What can hang from each mark
k385: k673 k915
k915: k385 k673
k820: k60 k385 k915
k60: k385 k697 k820
k697: k60
k673: k385 k820

Known rows, with every way that one mark hangs from another
[k697 [k60 [k820 k915]]]: [ 0.49 -0.12 -0.27  2.27 -0.39  1.24  0.67 -3.14  0.00  0.16 -0.61  0.13
 -1.33  2.55  0.59 -0.74 -0.83 -4.94]
[k915 [k673 k385 k820]]: [ 1.51 -0.83  0.36 -0.78 -0.30  2.53 -0.62 -0.02  1.68  2.05 -0.10  3.29
 -0.17  0.98 -2.51 -0.34 -0.74  1.17]
[k697 [k60 k385 k820]]: [ 0.47 -0.32  0.45  1.09  0.04  0.32 -0.67 -3.28  0.12 -0.31 -2.10 -2.28
  1.33  2.19  1.24 -0.71 -0.71  2.33]
[k697 k60]: [ 0.73 -0.77  0.48  2.10 -0.31 -0.28 -0.84 -0.20  1.11 -0.13  1.60  0.70
  0.19  1.79  1.32  0.37  0.13 -2.44]
[k697 [k60 [k820 k385 k915]]]: [ 0.29  1.02  0.34  2.17 -0.40  0.67  1.68 -5.06 -1.68 -0.27 -1.31 -0.34
 -1.38  3.42 -0.77  1.04 -2.55 -5.15]
[k820 k60 [k915 k385 k673]]: [ 1.13  0.09  0.13 -0.18  0.01  1.26 -0.10 -2.69  5.17  0.55  1.73  2.46
  0.62 -2.01 -2.99 -0.09 -2.23 -1.04]
[k60 [k385 [k673 k820] k915] k697]: [ 1.34 -1.36  0.30 -1.18 -1.94  3.31 -3.37  1.46  4.44  1.70 -3.70 -4.27
 -0.40 -1.68  0.60  3.86 -3.48  5.87]
[k60 [k820 k915]]: [-0.33  0.71 -0.82  0.10 -0.34  1.55  1.62 -2.78 -1.47  0.52 -2.11 -0.69
 -1.26  0.61 -0.64 -1.22 -0.91 -2.31]
[k820 [k60 [k385 k673] k697] k915]: [-0.05  0.63  0.18 -1.49 -1.03  2.96 -1.47 -0.43  6.67  0.81  0.41 -6.60
 -0.24 -1.54 -1.26  1.79 -6.86  0.22]
[k820 k60 k385]: [-0.86  0.80  0.54 -0.06 -0.95 -0.57  0.96 -1.50  1.59  0.45 -0.08 -1.62
 -0.94  0.94 -2.11  0.16 -4.13 -0.93]
[k60 k385]: [-0.03  0.64  0.26 -0.15  0.69  0.18 -0.28 -0.28 -0.61 -0.28 -0.62 -2.15
  1.68 -0.08 -0.50  0.76 -0.78  3.70]
[k915 k385 [k673 [k820 k60]]]: [ 1.35 -1.18  0.63 -0.69 -1.66  1.21 -1.08 -1.37  5.50  2.24  0.64  3.74
 -0.11 -1.11 -2.94 -1.63 -1.46  2.37]
[k697 [k60 [k385 k915]]]: [ 1.12 -1.19  0.37  3.11  0.29  0.47 -2.46  0.48  1.21 -0.75 -1.53 -1.88
  1.54  0.68  1.74  3.38 -0.54  2.09]
[k915 [k673 k385 [k820 [k60 k697]]]]: [ 1.36 -0.90  0.34 -1.81 -0.76  3.83 -1.58 -0.62  6.54  3.02 -1.98 -0.29
 -1.48 -1.36 -3.48 -1.32 -4.79  1.33]
[k385 k915]: [ 0.38 -1.07 -0.31  1.11 -0.13  0.53 -1.36  1.08  0.55 -0.15 -2.18 -0.68
 -0.33 -0.88  0.86  1.96  0.08  0.97]
[k385 [k915 [k673 [k820 k60]]]]: [ 0.86 -3.12 -0.36  1.26 -2.44  1.77 -1.88  0.83  3.52  1.87 -2.04  1.26
 -1.08 -1.16 -1.18  0.38 -2.32  2.20]
[k60 [k385 [k915 k673]] k697]: [ 1.77 -1.67 -0.09 -0.29  0.68  1.85 -3.00 -1.87  2.42 -1.35 -5.10 -2.94
  2.88 -4.70 -0.40  3.65 -2.14  7.31]
[k60 k385 k820]: [-0.30  0.34 -0.05 -1.11 -0.02  0.66  0.19 -3.19 -1.19 -0.05 -3.71 -2.79
  1.30  0.48  0.03 -1.31 -0.80  4.55]
[k820 k60]: [-0.55 -0.24  0.00  0.03 -0.83  0.20 -0.08  0.26  3.14  0.90  0.82 -1.40
 -0.74  0.23 -0.71 -1.35 -2.56 -0.75]

Rows
[ 1.18 -0.61 -0.13  0.71 -0.20  3.05 -1.08  2.46  1.47  2.90 -2.64  0.97
 -2.54  1.51 -0.93  1.16 -0.70  0.97] -> [k673 [k385 k915] k820]
[ 1.26  0.49 -0.06 -1.04  0.85  3.75 -0.75 -2.12  6.17  0.95 -0.44 -1.52
 -0.56 -1.91 -3.70  0.21 -5.82 -2.47] -> [k820 [k60 k697] [k915 [k673 k385]]]
[ 0.56  0.04 -0.22 -0.45  0.38  2.43 -0.95 -2.81  3.61 -0.13 -1.25 -3.73
  1.55 -3.65 -2.92  0.80 -5.63  1.86] -> [k820 [k60 k385 k697] [k915 k673]]
[ 1.54 -1.18 -0.08 -0.87 -0.30  1.38 -0.79 -6.26  0.98 -1.28 -8.35 -2.14
  0.76 -3.11 -0.76  2.60 -2.97  3.92] -> [k60 k697 [k820 [k385 [k915 k673]]]]
[ 0.26 -0.11  0.07  0.15 -0.77  1.06 -0.91 -1.81  4.03  0.49 -4.48 -4.54
 -1.58 -2.40 -1.37  2.60 -5.26  1.11] -> [k820 [k60 k697] [k385 k915]]
[ 0.53 -2.10 -0.19  0.89 -0.47  0.88 -2.24 -0.77  3.62 -0.42 -2.59 -2.38
  2.46 -2.07 -1.08  1.73 -2.97  5.32] -> [k820 [k60 [k385 [k915 k673]]]]
[-0.02  1.10 -0.18  0.48 -0.61  3.89  0.70  1.53  2.89  3.99  1.38  0.35
 -4.15  2.65 -3.64 -1.85 -3.96 -4.24] -> [k673 k385 [k820 k60 k915]]
[ 0.06  0.53  0.00 -1.08 -0.80  2.21  0.02 -2.22  1.60  0.01 -1.34 -3.60
  0.63  1.56  0.11  0.81 -2.95  1.05] -> [k60 [k385 k673] [k820 k915]]
[-0.33 -0.97 -0.18  1.09 -0.50  0.94 -1.79  0.83  3.04  0.40 -2.36 -4.15
  0.68 -0.89 -0.34  1.51 -2.90  4.02] -> [k820 [k60 [k385 k915]]]
[ 1.47 -2.73 -0.37  1.38 -1.44  1.62 -1.75  0.55  0.62  1.08 -2.36  2.77
 -0.10 -1.15 -0.64  1.62  0.30  2.98] -> [k385 [k915 [k673 k820]]]
[ 1.30  1.00  0.61 -0.97 -0.47  1.53 -0.47 -0.54  5.41  0.61  2.88  1.34
 -0.28  0.18 -0.57  2.11 -1.14 -2.32] -> [k820 [k915 [k385 k673]]]
[ 0.87 -0.30  0.74 -2.19 -1.64  2.86 -2.22  0.64  4.01  1.90 -1.26 -3.65
 -0.29 -0.82 -0.36  1.30 -3.56  4.82] -> [k60 [k385 [k673 k820]] k697]
[ 0.25  0.96 -0.75 -0.84  0.15  2.70  0.68 -3.99  0.39  0.58 -3.90 -2.74
 -1.72 -1.78 -0.64 -0.64 -2.62 -1.49] -> [k60 k697 [k820 k915]]
[ 1.23  1.66 -0.04 -1.54  0.75  2.67  0.50 -5.00  2.89  0.93 -3.61 -0.88
 -1.07 -2.64 -1.35 -0.86 -1.59 -0.08] -> [k60 k697 [k820 [k915 k385]]]
[ 0.90  0.32  0.91  1.17 -1.63  0.93  0.78 -4.03  2.19 -0.30 -0.04 -0.83
 -1.18  4.25  0.46  2.04 -3.60 -5.16] -> [k697 [k60 [k820 [k385 k673] k915]]]
[ 1.75  0.33  0.16  0.04  1.08  1.13  0.16 -2.98  2.15 -0.47  1.30  4.08
  1.41 -2.02 -2.43  1.12  0.26 -0.38] -> [k820 [k915 k385 k673]]
[ 0.90 -2.14  0.09  0.25 -2.91  2.15 -2.17  2.82  3.91  1.93 -0.99  0.00
 -2.03  1.02  1.05  2.64 -1.31  1.49] -> [k385 [k673 k820] k915]
[ 0.99  1.08  0.21  0.78 -0.33  2.24  1.00 -0.39  1.18  2.57  1.30  3.82
 -2.27  0.08 -2.38 -0.21  0.14 -0.94] -> [k673 [k820 [k915 k385]]]
[ 2.00  0.37 -0.10 -1.82  0.48  2.59 -0.02 -6.70  3.53 -0.18 -3.86  0.90
  0.79 -3.95 -2.03 -0.26 -1.60  1.07] -> [k60 k697 [k820 [k915 k385 k673]]]
[ 0.70 -0.02  0.54 -3.23 -0.88  2.18 -1.85 -3.23  4.46 -0.01 -4.51 -5.86
  1.09 -1.31  1.17  0.43 -3.55  5.24] -> [k60 [k385 k673] k697 k820]
[ 0.87 -0.32 -0.10 -0.03  0.73  1.70 -2.43 -0.43  1.69 -0.47 -4.79 -4.81
  1.25 -3.39  0.25  3.35 -2.23  5.69] -> [k60 [k385 k915] k697]
[-0.28 -1.28 -0.24  1.22 -1.72  2.07 -1.62  2.13  2.24  2.55 -2.47 -2.56
 -1.11 -0.38 -1.20  0.50 -2.74  4.43] -> [k673 [k820 [k60 [k385 k915]]]]
[-0.32  1.37  0.10  1.38 -0.92  1.58  2.46 -0.88 -3.18  1.92  0.03  1.59
 -2.95  1.82 -3.22  1.38 -2.48 -2.54] -> [k673 [k820 k385 k915]]
